In the rows, 128 means zero.
Known rows, with every step that occurs
n -> a -> s -> k: [117 159 130  72 142 132  67 193 131 140  87 103 168 118  89 129 117 137
 129 124 164  75 135 166 141 136 177]
p -> a -> s -> k: [125 128 148  93 108 122  56 224 114 139 118 142 185 128  97 167 148 171
 143 132 167  75 119 137 131 132 177]
p -> k -> s -> a -> n: [ 80 117 176 105  79 115  53 226 110 118 103 157 167 128 131 127 118 148
 143 151 162  86  96 121 119 174 125]
a -> s -> p -> k: [132 138 168  97  80 110  35 201 119 151 122 138 139 142 108 175 136 132
 153 135 170  75 112 158 108 148 124]
k -> s -> p: [ 98 157 143 110  92  97  81 200 136 125 139 143 127 119 130 158  91 119
 135 140 147  70 163 137 100 158 122]
f -> c: [ 82 145 136  91  78 128  76 178 130 137 114  97 172 143  81 144  98 126
 144 128 157 102 150 125 149  96 148]
s -> p -> a: [114 109 139 109  56 122  69 182 125 127 148 148 170 123 121 158 130 149
 133 154 155  75 151 111 100 149 133]
p -> k -> s -> a: [105 139 161 105  89 111  45 229 103 120 113 149 159 127 127 139 127 141
 130 150 146  89  99 145 125 160 142]
c -> k -> p -> a: [ 95  97 138 100  86 161 105 153 138 146 147 112 186 131 136 164 137 112
 112 142 181  80 127 130 118 128 152]
p -> s: [ 83 157 164 100  89 123  71 179 124 146 120 113 147 126 110 146 133 131
 139 129 164  78 144 156 118 153 152]
n -> a -> s -> k -> p: [119 164 125  62 162 128  87 207 134 156  84 100 168 130 121 124 113 103
 115 118 141  57 135 165 145 145 155]
n -> k -> p -> s -> a -> c: [ 97 125 131  99  93 131  95 199 123 147  97 132 164  83 199 119 113 156
 108 140 130  60 148 109  83 178 120]
c -> k -> p: [ 83 118 137  95 101 152 120 139 138 148 133  92 155 135 136 156 113 102
 124 143 178  93 140 159 128 119 136]
k -> s -> p -> a: [108 135 148 117  80 107  68 221 133 123 152 165 161 111 127 162 109 134
 127 145 154  58 145 111  90 168 139]
s -> p -> k: [113 121 141  96  57 118  42 177 107 131 122 137 152 155 121 150 135 126
 139 149 161  84 127 149 127 138 116]
k -> p -> a -> n: [ 79  91 153  91  82 147 101 181 132 143 124 130 197 135 145 136 121 118
 129 151 166  71 140 100 124 152 123]
c -> k: [ 79 111 142 109  78 158 100 124 138 135 136  98 146 122 101 157 118 137
 139 146 198 105 142 159 124 111 161]
s -> k -> p: [102 143 118  69 113 113  92 199 102 133 101 121 172 159 136 126 120 115
 118 139 126  84 150 158 165 121 125]
c -> k -> s -> a: [ 86 126 155 126  97 124  91 188 133 116 141 137 145  98 120 157 110 152
 135 150 174  91 118 144 101 150 160]
f -> c -> k -> s -> a: [ 79 139 143 117  95 115  86 216 130 121 133 127 163 119  86 151  90 146
 139 130 163  97 113 119 116 123 153]
s -> p -> a -> c: [123  96 126 108  44 135  77 175 121 125 139 153 157 117 170 154 131 167
 135 152 151  76 175  97  95 142 134]
p -> a: [103 115 148 104  71 150  77 166 124 133 136 123 181 119 117 153 135 146
 130 150 173  90 144 123 122 134 166]
f -> c -> k -> p: [ 75 133 126  91  94 146 109 166 140 151 125  86 171 154 103 150  98  96
 122 127 167  94 135 133 145  94 131]
s -> k -> p -> a: [108 124 119  78 106 123  83 216 101 132 116 140 202 150 139 135 141 124
 109 139 135  78 135 128 154 129 139]
k -> s -> a: [ 96 149 157 111  98 104  82 213 120 117 120 145 146 104 131 143 106 148
 135 148 141  85 134 133 108 162 150]

Rows
[ 77 149 137  93 109 136  94 180 141 166 104 107 174  97 146 133 109 101
 101 126 157  63 141 137 104 167 127] : n -> k -> p -> s
[ 87 140 143 100 106 112  84 206 124 150 104 130 181  93 153 122 115 132
 104 140 142  64 125 118  94 185 118] : n -> k -> p -> s -> a
[ 79  64 138 110  47 142  68 166 145 134 131 155 203  87 128 138  98 164
 125 153 189  76 148  64  76 171 117] : s -> p -> a -> n -> k
[104 122 140  91  94 142 100 182 128 144 130 120 185 133 143 150 135 109
 113 145 155  73 144 120 128 134 141] : k -> p -> a
[ 66 153 140 112 100 133  88 188 148 140 133 106 153 123  78 159  83 117
 139 118 183  96 130 137 131 104 162] : f -> c -> k -> s
[117 158 144  70 142 102  87 223 114 157  98 123 156 148 125 155 121 122
 134 123 144  75 134 166 145 129 137] : a -> s -> k -> p
[111  99 136 101  55 164  87 162 123 130 128 125 163 117 164 149 138 167
 132 153 171  83 168 111 119 124 166] : p -> a -> c
[113 125 147 102  70 125  55 225 103 118 103 156 140 118 172 136 133 163
 135 149 139  82 121 132 122 151 144] : p -> k -> s -> a -> c
[101  87 131 114  56 152  98 146 117 119 132 125 144 108 162 143 124 190
 142 159 173 102 148 133 102 125 154] : s -> a -> c -> k
[111 109 138  97  61 132  90 172 104 119 110 133 141 109 170 129 126 186
 143 161 145  96 162 126 113 133 146] : s -> a -> c
[ 87 157 143  95 105 105  58 214  99 137 108 131 163 146 108 130 141 146
 135 124 144  81 133 160 141 146 152] : p -> s -> k
[ 95 108 153 124  65 135  89 171 113 128 130 135 142 106 164 145 147 190
 147 146 168  84 132 130  90 151 150] : p -> s -> a -> c -> k
[ 90 137 119  93 112 171 121 151 148 163 109  87 144 111 175 119 129 106
 104 123 171  55 157 150 111 155 149] : n -> a -> c -> k -> p -> s
[ 68 156 146  96 103 124  96 193 138 164 125  98 167 154 100 149 116  92
 123 110 164  77 120 139 126 120 133] : f -> c -> k -> p -> s
[ 70 126 132 104  76 148  87 149 140 141 132  87 168 141  70 153  98 126
 143 129 188 111 133 133 142  85 156] : f -> c -> k
[ 95 107 126  95  93 163  95 170 142 154 116 118 205  93 147 137 110 116
  90 146 167  71 142 107 108 144 142] : n -> k -> p -> a
[ 87 164 157  85 114 117  95 196 124 162 113 109 150 140 143 142 132  94
 124 127 145  62 142 155 124 161 126] : k -> p -> s
[ 58  97 164 123  83 127 101 188 133 117 133 140 157  99 117 139  95 162
 148 153 184  94 116 119  92 166 145] : c -> k -> s -> a -> n
[ 97 130 106 113  93 155 104 158 160 130 131 124 123  87 162 134  88 129
 120 135 171  62 175 138  83 156 149] : n -> a -> c -> k -> s -> p
[ 78 142 152 110 101 102  86 216 118 148 127 117 177 142 109 139 125 123
 128 121 143  74 100 121 116 144 121] : f -> c -> k -> p -> s -> a
[ 85 128 159 109 103 116  99 193 114 142 133 123 163 129 141 145 142 131
 125 141 153  75 106 146 103 170 124] : c -> k -> p -> s -> a
